Each row comes from the steps of one walk. Every step used is in the known rows, and no mark comes twice. Write the walk behind each row, first mark first.
In the rows, zero is written as 128.
Known rows
pofa, runur, kupuz, mazot, lipet: [189 175 143 123 118 107 114 130 103 136 158 117 103  88  89 125 133  87
 145 178 134 126  59 139  64]
kupuz, petan, pofa: [151 157 163 109 131  96  84 106 159 162 159 117 151 155  90 150 143 116
 118 115 139 140 110 129 114]
petan, pofa, runur, kupuz: [164 160 153 145 110  88 109 141 133 145 133 130 141 119  93 140 145 115
 122 137 104 167  99 163  52]
kupuz, mazot: [161 165 155 116 127 117 124 101 135 154 159 119  97 134 110 142 119  93
 153 142 130 112  86  96 128]
sibi, mazot, lipet, muzu, kupuz, runur: [169 171 130 110 121  95 106 149 117 179 194 102 102 110  73 125 130 107
 159 185 176 173  87 115  73]
lipet, mazot: [160 158 123  91 123 119 135 120 140 178 123 115 113 130 121 150 140 113
 161 140 138 153 108 123 107]
muzu, lipet: [153 154 111 102 138  81 147 115 153 148 158 149 122 117 104 154 144 103
 118 148 122 150 133 103 122]
petan, pofa, runur, lipet, mazot: [187 153 131 122 123  84 127 136 129 158 103 127 108 136  91 139 149 128
 131 141 145 184 100 164  41]
kupuz, muzu: [146 181 124 116 129 126 109  99 131 136 156 132 124 146 104 137 131  92
 129 157 110 122 103 119 116]
duzal, muzu, lipet, mazot, kupuz: [139 198  89  83 140  60 139 111 136 174 151 134 109 112  92 143 119 102
 137 136 126 141 128 124  78]
lipet, muzu, kupuz, petan: [150 187 112  86 135  90  65 114 148 160 181 113 138 133 100 111 153  98
 133 153 131 165 125 134 126]
duzal, muzu, lipet, mazot, kupuz, petan, pofa: [144 203 113  75 149  46 101  97 145 185 167 124 129 131  69 144 122 112
 116 118 144 146 125 133  71]
mazot, kupuz, runur: [167 180 140 106 104  88 112 112 143 168 157 128 142  98  97 142 118  99
 160 159 114 116  87 101 102]
mazot, lipet, muzu, kupuz: [157 169 103 105 127  95 115 133 115 156 159 118 125 118  93 103 142  96
 157 168 163 169 114 127  94]
sibi, mazot, lipet, muzu, kupuz, runur, pofa: [167 185 112 123 123  79 111 166 113 172 191 104  92 127  78 117 126 109
 157 185 170 186  66 122  66]
runur, lipet, muzu: [176 171  87 128 119  89 112 124 126 132 115 145  90 154 103 126 130 102
 164 154 143 141 123 148  75]
petan, pofa, runur, lipet, mazot, kupuz, muzu, duzal: [180 196 116 121 138  52 118 126 127 151 141 130 123 109  71 127 161 108
 122 170 137 172 100 154  35]
lipet, muzu, duzal: [150 183  98 105 130  79 129 128 147 155 162 126 116 141 112 128 167 105
 151 165 119 162 141 139 112]
petan, pofa, runur, lipet, mazot, kupuz: [181 166 130 125 116  71 122 138 126 162 104 132 124 109  84 132 137 118
 144 142 146 171 100 156  28]
sibi, mazot, kupuz, muzu: [124 180 142 139 118 112 110 129 124 157 180 128 124  91  85 139 110  81
 152 158 137 120  97 101  81]
duzal, muzu, lipet, mazot: [146 187  91  80 148  71 145 111 141 168 149 131  93 139  99 151 132 113
 123 136 124 153 128 131  91]
lipet, mazot, kupuz, petan, pofa: [155 177 146  85 124  89  88 105 145 194 143 107 152 115  90 141 129 110
 156 121 162 144 105 124  86]
petan, pofa, runur, lipet, muzu: [180 165 123 134 114  81 108 137 124 143 110 134 111 152  89 120 147 123
 132 146 135 179 117 180  36]
sibi, mazot, lipet: [144 137 144 134 120 118 148 157 119 163 163 119 103 105  90 148 124 101
 160 156 175 142  93 107  81]

Which walk is each row?
[174 167 138 118 148  61  78 129 151 140 167 127 143 113  74 126 167 107
  90 147 130 182  95 140  91] : muzu, kupuz, petan, pofa, runur, lipet
[177 186 123 100 136  89 130 109 114 159 182 108  86 134  90 116 139  90
 167 177 172 131  94 111 102] : kupuz, mazot, lipet, muzu, duzal
[172 202  96 104 124  70  89 133 140 161 170 113 113 154 105 111 142 112
 142 171 110 186  86 135 106] : lipet, muzu, kupuz, runur, pofa
[142 196 108 105 132  80 114  94 132 145 174 150 142  95  82 133 122  78
 127 163 121 119 120  98 102] : mazot, kupuz, muzu, lipet
[161 161 163 100 127 101  84 119 151 160 154 114 152 138  88 141 160 118
 101 132 125 158 100 155  92] : kupuz, petan, pofa, runur
[187 190 141 128 124  63 106 130 112 153 172 109 113 123  68 115 153 106
 140 171 148 168  90 161  38] : petan, pofa, runur, kupuz, mazot, lipet, muzu, duzal
[179 202  82 112 143  61 123 112 127 143 145 139 103 102  86 136 144  85
 156 177 149 133 101 117  76] : runur, lipet, mazot, kupuz, muzu, duzal
[166 160 104  77 138  83 147 111 149 172 145 133 110 117 104 157 148 115
 132 150 143 167 129 110 112] : muzu, lipet, mazot
[176 150 138 144 122  81 126 138 134 136 114 141 119 136  90 136 149 120
 118 140 126 169 104 159  50] : petan, pofa, runur, lipet
[179 185 130  79 110  96 113 110 137 194 141 111 128 102 101 145 123 110
 173 158 137 137  85 110  90] : lipet, mazot, kupuz, runur
[178 181 107 123 141  58  66 117 142 142 155 131 121 151  74 117 144 107
 131 143 156 170 120 144  81] : runur, lipet, muzu, kupuz, petan, pofa
[163 189 100  75 147  97 119  87 134 159 164 131 109 135  91 147 142 102
 118 167 137 151 117 112 106] : kupuz, muzu, lipet, mazot
[158 173 102  78 131  70 142 112 142 178 148 137 126  86  97 148 134 101
 146 149 145 154 129 101  96] : muzu, lipet, mazot, kupuz
[165 177 126  72 138  56 104  99 153 189 164 126 145 105  75 148 137 113
 127 131 164 159 126 111  90] : muzu, lipet, mazot, kupuz, petan, pofa
[153 166 156 103 143  78  78 125 157 158 182 113 163 111  84 127 170 110
  86 141 117 184 102 136 111] : muzu, kupuz, petan, pofa, runur
[135 181  98 103 146  68 143 113 145 147 161 144 104 139  97 148 129 105
 111 136 105 136 132 127 101] : duzal, muzu, lipet
[156 165 150 109 128  92  83 156 117 177 192  96 126 108  58 113 151 114
 125 166 186 196  97 151  49] : sibi, mazot, lipet, muzu, kupuz, petan, pofa, runur
[187 203  89 104 140  68 124 129 122 139 142 133 105  84  86 127 167  91
 129 198 127 157  94 149  56] : pofa, runur, lipet, mazot, kupuz, muzu, duzal
[133 193 122 120 120 106 104 102 127 145 158 138 145 106  95 126 115  78
 149 155 115 109 105 109  99] : mazot, kupuz, muzu
[188 179 137 132 132  68  93 123 122 148 148 122  99 136  76 106 143 111
 125 154 142 184  97 153  52] : petan, pofa, runur, lipet, muzu, kupuz, mazot
[163 165 142 112 144  95 123 115 122 153 188 112 112  99  88 119 129  82
 144 163 155 142  76  81 126] : muzu, kupuz, mazot, lipet
[181 203  95  99 150  56 108 115 137 160 159 121  90 135  85 137 131 111
 131 160 119 156  81 129  83] : duzal, muzu, kupuz, runur, lipet, mazot
[129 166 154 120 118 101  95 137 143 171 185 121 135  82  85 149 121  88
 151 142 151 119  98 104  97] : sibi, mazot, kupuz, petan
